Each row comes from the steps of one walk. Every step used is in the known rows, and no mark comes twice. Write the walk behind each row, first mark first.
Known rows:
r > z > y > p > e: [19, -12, 4, 33, 7, -5, -26, 43, 22, 21, -11, 51, -18, -41, 31, -6, -10, 7, 20, -14, 30, -31, 0, -1, -5, -40, 3, -5, -11, -6, 77, 22, -6, -4]
r > z > y > p: [10, -23, 1, 14, 34, 12, -32, 51, 20, 4, -13, 28, -21, -30, 11, -16, -15, 11, 14, -10, 15, -15, 3, 5, -14, -38, 21, -2, -10, 0, 80, 18, -16, 5]
y > p > e > b: [5, 15, -21, 8, -47, 3, -8, 17, 17, 5, -14, 16, -17, 9, 5, 51, -3, -11, 4, 15, 13, -22, 10, 20, 17, -55, -16, -24, 9, -21, 46, -10, 24, 0]
z > r: [-18, 16, 10, -10, 17, -9, -6, 27, 1, -4, -14, -20, -48, -10, 0, 27, -3, -12, -23, 10, -5, 8, 1, 24, 6, -42, 0, 8, 32, 39, 12, 13, -18, -24]
z > y: [-9, 7, -7, 16, 58, -3, -23, 53, 15, -29, -34, -21, -24, -17, 2, -19, -10, 6, -21, 26, 15, 19, -2, -13, 5, -23, 18, 3, 14, -17, 11, 21, -16, 8]
e > p > y > z > r: [-19, -20, 36, -3, -17, 23, -9, -27, 3, 35, 24, 8, -14, 2, 21, 19, 4, 15, -47, -47, -21, 13, -15, 48, -11, 29, 16, 26, 13, 39, 4, 4, -13, -27]
b > e > p > y > z: [19, -16, 22, 8, -16, 14, -4, -24, -35, 2, 20, 13, 26, -13, -19, -15, 14, 34, -29, -34, -27, 12, -18, 2, -9, 38, 39, 13, -4, 7, -6, 7, 13, -27]
b > e > p: [-8, 11, -2, -10, 30, 4, 1, -1, -43, -27, 4, 13, -2, -19, -51, -14, -4, 24, -19, -9, -19, 19, 0, 11, 16, -15, 27, 8, 9, -7, -2, 35, 8, -41]
z > y > p > e: [4, 9, -23, 20, 19, -4, -14, 32, 39, -8, -7, 13, -3, -40, 27, 1, -4, 9, -2, 5, 25, -11, -4, 5, 2, -36, 1, -3, 13, -34, 49, 27, 7, -7]
y > p > e > b > t > m: [-11, 21, -15, -5, -28, -4, -2, 7, 52, 3, 0, 0, -2, -6, 23, 92, 14, -22, 16, -20, 2, -5, 3, 21, -12, -54, -23, -6, -2, -40, 57, -20, 15, 1]
p > y > z > r: [7, -10, 34, 4, -26, 0, -12, 4, 6, 25, 3, -18, -22, -8, 33, 29, 14, -2, -35, -16, -11, 0, -12, 17, -22, 7, 13, 12, 19, 50, 9, -15, -17, -13]
z > y > p > e > b: [-5, 6, -24, 30, -5, -15, -11, 36, 29, 7, -27, 14, -11, -11, 22, 25, -6, 12, 0, 0, 18, -4, 25, 21, 6, -49, -18, -19, 7, -56, 45, 5, 11, 3]
n > b > t > m > g: [-36, 37, -16, -13, 58, -5, 15, -10, 31, -31, 16, -38, 19, 0, -17, 5, 18, -33, 2, 5, 31, 14, -34, -29, 26, 7, -30, 8, 0, 9, 6, 31, -17, 32]
b > n: [24, 11, 4, 10, -25, 27, -17, 29, 5, -14, -39, -33, -13, -17, -47, -4, -15, -16, 2, 47, 4, -23, -8, -3, 34, -30, 11, 12, 15, 22, -9, -12, -1, 19]
p > e > b: [2, 24, -4, 20, -35, -13, -9, 32, -9, -1, -39, 3, -34, 21, -2, 40, 1, -15, -7, 32, 19, -7, 6, -2, 32, -47, -19, -24, 6, -10, 8, -11, 12, 7]
n > b > t > m: [-36, 36, -30, -29, 29, 35, 7, 3, 42, -22, 10, -56, 15, -12, -9, 26, 12, -28, 11, 3, 4, 17, -48, -13, 7, -22, -22, 16, -7, -9, -5, 5, -16, 29]
p > y > z: [25, -10, 16, 11, -32, 24, -25, 15, 7, -2, -1, -16, 0, 8, 15, 10, 9, -6, -30, 16, 6, -5, -33, -17, -9, 18, 32, 0, 3, 32, 11, -21, -1, 19]
n > b > t > e: [-17, -8, -28, -25, 15, 25, 9, -14, 30, -23, 0, -46, 11, -11, 14, -10, -1, -12, 37, 18, -9, 9, -1, -4, 2, -20, -34, 24, 21, -21, -34, -12, 2, 48]
m > t > b > e: [25, 38, 0, 8, 21, -28, 31, -2, -43, -35, 22, -27, 0, 7, 7, -12, 3, -1, 18, 22, 3, -14, 14, -35, -3, 4, 14, -26, 4, 10, -66, 6, -23, -43]
g > t > b: [25, -7, -29, -36, 2, -3, 23, 19, -22, -3, 16, -8, -30, 27, 3, -14, -19, -25, 4, 67, 38, 1, 0, -20, -12, -9, -12, -33, -2, 14, -36, -21, -12, 24]
r > z > y > p > e > b: [13, -14, 5, 42, -15, -13, -23, 48, 11, 33, -35, 49, -23, -11, 24, 20, -6, 14, 27, -20, 21, -22, 26, 14, -1, -51, -14, -19, -19, -31, 74, 4, 1, 5]
n > b > t > e > p > y > z: [-14, -46, -1, -19, -23, 53, 3, -68, 31, 18, 34, -19, 47, 3, 32, -17, 6, 14, 12, -43, -24, 13, -20, 22, -14, 50, -18, 41, 1, -19, -42, -21, 9, 43]
e > p > y > z: [3, -21, 20, 2, -23, 44, -22, -16, -1, 9, 16, 11, 4, 17, 4, -1, 0, 11, -41, -14, -4, 9, -36, 15, 1, 38, 35, 13, -4, 22, 7, -5, 1, 5]
n > b > e > p > y: [-23, 10, -20, -18, 4, 25, 9, -47, -13, -1, 9, 0, 55, -34, -51, -41, 15, 9, 2, -22, -32, 2, -28, -1, 32, 28, 2, -14, -19, 7, -40, 34, -6, -6]
n > b > t > e > p: [-40, -22, -26, -35, 25, 43, 12, -47, 24, -12, 20, -21, 19, 0, 0, -20, -10, 5, 26, -14, -18, 22, -3, 27, 11, 0, -32, 35, 16, -30, -39, 8, 5, 31]
g > m > t > b: [-8, 38, -11, -9, 1, 6, -5, 16, 6, -1, -2, -14, -19, 46, 30, -7, -18, -30, 13, 37, 32, -5, -2, -17, -20, 28, -9, -2, -24, 26, -16, -36, -4, 8]
t > b > e > p: [-1, 7, -3, -5, 20, 4, 30, -5, -36, -10, 6, 14, -16, 6, -44, -8, -4, 26, -6, -1, -11, 7, 3, -9, -2, -7, 6, -11, -14, 6, -38, 5, -20, -36]
z > y > p > e > b > t: [9, -1, -23, 23, 11, -27, -6, 13, 39, 1, -8, 5, -7, -46, 48, 50, 2, 7, 21, -27, 22, 12, 46, 45, -5, -53, -29, -7, 24, -71, 28, 7, 11, -2]
y > p: [5, 7, -22, -18, -1, 30, -20, 24, 24, -27, 6, -4, -13, -6, -9, 17, -10, -14, -10, 24, 5, -12, -15, 15, 0, -43, 21, -6, 20, 10, 49, 5, 4, 0]
t > e > b: [-17, -15, 1, 1, -17, -1, -11, 31, 3, -14, -59, -13, -26, 56, -11, 10, -10, -4, 3, 40, -24, 4, 26, -10, 1, -32, -9, -5, 8, -16, 3, -36, 16, 37]

Write each row's walk:
[-16, 43, -13, -13, 11, 8, -36, 19, -1, -19, -3, -17, -8, 24, 22, -15, -19, -32, 0, 29, 23, 8, -8, 0, 0, 21, 12, 18, -2, 14, 21, -6, 24, 6] : g > m > t
[-13, 34, 13, 22, 18, -60, 4, 8, 17, -8, -18, 7, -14, 16, 4, 61, 22, -28, 2, -2, 36, 7, 14, -21, 26, -17, -37, -16, 1, -12, 30, 8, 9, 7] : p > e > b > t > m > g
[-23, -1, 10, -9, -21, 18, 31, -52, -30, 35, 46, -10, 34, -33, -14, -16, 21, 34, -20, -73, -41, 11, -22, 37, -1, 32, -7, 28, -6, 13, -38, 23, -10, -34] : n > b > e > p > y > z > r
[-27, -49, 42, -4, -24, 16, -7, -34, 16, 40, 4, 11, -5, 24, 33, -2, 1, 23, -26, -43, -48, 8, 2, 31, -30, 42, 8, 39, 9, 25, 0, -21, -3, -6] : t > e > p > y > z > r
[27, -23, 23, 11, -30, 12, 26, -26, -30, 20, 22, 18, 14, 10, -11, -7, 12, 36, -17, -29, -19, -1, -13, -15, -29, 44, 22, -5, -27, 19, -44, -21, -14, -27] : t > b > e > p > y > z
[28, 4, 4, 13, -33, 27, 12, 26, 13, 0, -36, -31, -23, 5, -37, 4, -15, -15, 17, 54, 12, -35, -4, -23, 11, -21, -10, -8, -8, 31, -44, -42, -29, 21] : t > b > n
[6, -13, 18, 28, 51, -2, -33, 64, -6, 0, -39, 15, -39, -17, 5, -25, -16, 11, 6, 9, 21, -1, 1, -20, 1, -27, 19, 1, -12, 11, 40, 19, -28, 11] : r > z > y
[8, 12, 11, -2, 15, -14, 18, -60, -24, -8, 32, 8, 35, 0, 5, -24, 11, 6, 12, -18, -21, -14, 9, -21, 7, 59, 25, -36, -16, 25, -81, 13, -31, -54] : m > t > b > e > p > y
[-3, -9, 12, 25, 4, -19, -17, 34, 47, 34, -19, 34, -8, -27, 42, 60, 12, 1, 41, -53, 13, -7, 20, 12, -31, -49, -26, -2, -31, -49, 84, -6, -7, 5] : r > z > y > p > e > b > t > m
[-11, 14, -24, -42, 21, 3, -5, 34, -2, -17, 9, -15, -7, 25, -15, -3, -8, -37, -13, 50, 13, 15, -33, -27, -7, -4, 12, -6, -6, 2, 25, 2, 10, 30] : g > t > m
[44, -37, 10, -7, 0, -47, 52, -49, -65, 20, 63, 40, 30, 18, -12, -53, 7, 17, -12, -10, 25, 5, 11, -20, -13, 85, 5, -23, -17, 18, -45, 10, 4, -8] : m > g > t > b > e > p > y > z
[-6, -51, 27, 1, -29, 39, -20, -27, 15, 12, 0, 13, 14, 37, 16, -21, -6, 21, -23, -13, -31, 3, -20, -2, -19, 51, 26, 26, -3, 7, 3, -29, 12, 25] : t > e > p > y > z
[29, 9, -11, 23, -85, 16, -3, 12, 22, 18, -33, 6, 2, -12, -27, 39, -10, -12, 23, 21, 5, -45, 16, 30, 34, -55, -23, -12, 5, -19, 22, -28, 27, 11] : y > p > e > b > n
[12, -29, -9, -21, 36, -52, 6, 0, -23, -24, 4, 9, -8, 36, -6, -62, -18, -25, 3, 65, 29, 3, 25, -33, 12, 23, -7, -9, 26, 6, 5, 13, 28, 44] : m > g > t > e
[-17, 25, 13, -3, 65, -34, -6, 11, 28, -37, 3, -16, -10, 1, -6, 28, 15, -32, -12, 9, 29, 17, -8, -30, 9, -1, -1, 5, 13, 19, 35, 23, -10, 8] : b > t > m > g
[0, -16, 39, 1, -13, -7, 9, -32, -36, 28, 27, 12, 8, -30, -2, 6, 18, 35, -35, -68, -44, 17, 3, 38, -20, 27, 23, 25, 9, 25, -8, 16, -3, -59] : b > e > p > y > z > r
[0, -31, -9, -13, 11, -62, 14, 7, -33, -11, -20, 7, -14, 64, -11, -40, -17, -20, 7, 58, 17, 8, 51, -18, 15, 11, -25, -22, 18, -16, 3, -7, 31, 54] : m > g > t > e > b
[0, 27, -1, -1, 30, -7, 28, -34, -50, -23, 40, -2, 8, 16, -6, -20, -4, 17, 7, -8, -9, -2, 10, -4, 6, 23, 17, -14, -6, 2, -74, 24, -19, -58] : m > t > b > e > p
[26, 3, 26, 17, -14, 4, 27, -54, -42, 3, 56, -1, 33, 18, 26, -17, 10, 27, -6, -35, -14, -8, -5, -12, -19, 74, 34, -6, -18, 11, -76, -3, -17, -49] : m > t > b > e > p > y > z
[-11, -53, -10, -48, -2, -1, -13, -45, 8, 11, 5, 27, 24, 19, 7, -53, -15, -14, 3, 23, -18, 7, 8, 0, -2, 53, 8, -12, 3, 7, -18, -5, 21, 38] : g > t > e > p > y
[-45, -10, 8, -22, -1, 11, -43, -46, 34, 12, -11, 24, 38, 39, 35, -48, -16, -18, 9, -8, -24, 5, 4, 0, -11, 88, 14, 20, -23, 13, 0, -20, 27, 19] : g > m > t > e > p > y
[44, 2, -15, -14, 36, -76, 51, 4, -70, -17, 28, 13, -5, 6, -32, -44, 1, -10, 7, 47, 42, 0, 32, -44, 1, 16, -12, -43, 5, 14, -38, 19, -5, -3] : m > g > t > b > e
[1, -3, 7, -10, 14, -5, -13, -26, -18, -8, -4, 23, 26, -35, -41, -16, 12, 10, -13, -20, -31, 6, -4, -4, 16, 23, 34, -16, -3, 20, -14, 26, -1, -28] : b > e > p > y
[7, -23, 38, 3, -23, -10, 37, -35, -28, 47, 27, 15, -3, -8, 6, 15, 17, 39, -23, -60, -33, 6, 8, 22, -40, 33, 4, 6, -14, 36, -43, -14, -32, -56] : t > b > e > p > y > z > r
[-20, 18, -4, 33, 46, -64, 3, 12, 56, -3, -8, 16, 9, -16, 31, 43, 16, -6, 7, -33, 31, 10, 31, 1, 2, -16, -34, -7, 0, -57, 63, 24, 3, 2] : z > y > p > e > b > t > m > g
[13, 16, -21, 0, -26, 11, -12, 14, 24, -10, 9, 20, -10, -18, 11, 26, -4, -16, -1, 23, 21, -30, -20, 8, 12, -47, 2, -12, 18, 1, 53, 8, 18, -7] : y > p > e
[5, -7, 9, -6, 2, -5, 16, -30, -10, 8, -3, 25, 17, -13, -30, -9, 14, 16, -1, -14, -25, -4, 0, -21, -4, 28, 13, -34, -26, 31, -49, -5, -29, -26] : t > b > e > p > y
[33, -20, 16, 55, -51, 0, -17, 40, 19, 50, -51, 39, -9, -33, -6, 6, -13, 11, 47, -14, 13, -47, 36, 22, 18, -48, -24, -4, -23, -31, 53, -14, 3, 18] : r > z > y > p > e > b > n
[-2, -3, -7, -1, -24, 46, 19, -42, -32, 10, 37, -8, 56, -15, -29, -35, 18, 33, -15, -39, -28, 10, -43, 5, 7, 42, 9, 14, -19, -7, -36, 16, 6, -2] : n > b > e > p > y > z
[-1, 3, 25, 7, -13, 9, 3, 33, -17, 7, 13, -28, -49, 10, 23, 29, 0, 7, -38, -6, 3, 11, -13, 30, -21, -26, 9, 36, 29, 25, 18, -4, -6, -24] : y > z > r
[-29, 24, -30, -18, 22, 36, 22, -21, -39, -19, 20, -11, 23, -21, -61, -37, 0, 22, -3, -14, -20, 14, -26, 10, 34, -7, -5, 11, -2, -18, -31, 43, 5, -15] : n > b > e > p
[-5, 33, -33, -8, 10, 14, 19, 9, -33, -28, 1, -37, 19, -30, -50, -29, 9, 5, 8, 19, -10, 3, -22, -20, 25, -28, -7, -2, 4, -7, -29, 27, -1, 1] : n > b > e
[-12, 32, 1, 6, -14, -17, -5, 19, 25, -1, -26, -12, -19, 4, 15, 82, 16, -25, 8, -4, 11, 9, 1, -4, 2, -41, -30, -7, -5, -28, 20, -20, 7, 7] : p > e > b > t > m
[-8, 5, 4, 7, -55, 3, -22, 8, 10, 13, -63, -28, 11, 52, -3, -27, -27, -21, 42, 34, -21, -17, 43, 7, 2, 26, -21, 33, -14, -24, -11, -66, 43, 48] : g > m > t > e > b > n
[9, 44, -13, -5, 6, -24, 14, 9, -30, -8, 2, -11, 2, 12, 6, -18, -4, -8, 23, 16, 9, -1, 17, -28, -30, 28, 1, -2, -25, 7, -30, -23, 8, -22] : g > m > t > b > e
[3, -21, -1, -17, 22, -7, -15, 5, 25, -30, -15, -26, -17, -11, 21, 12, -4, -11, 20, 21, -8, 12, 26, -5, -17, -24, -4, 22, 36, -10, -7, -16, 7, 24] : b > t > e
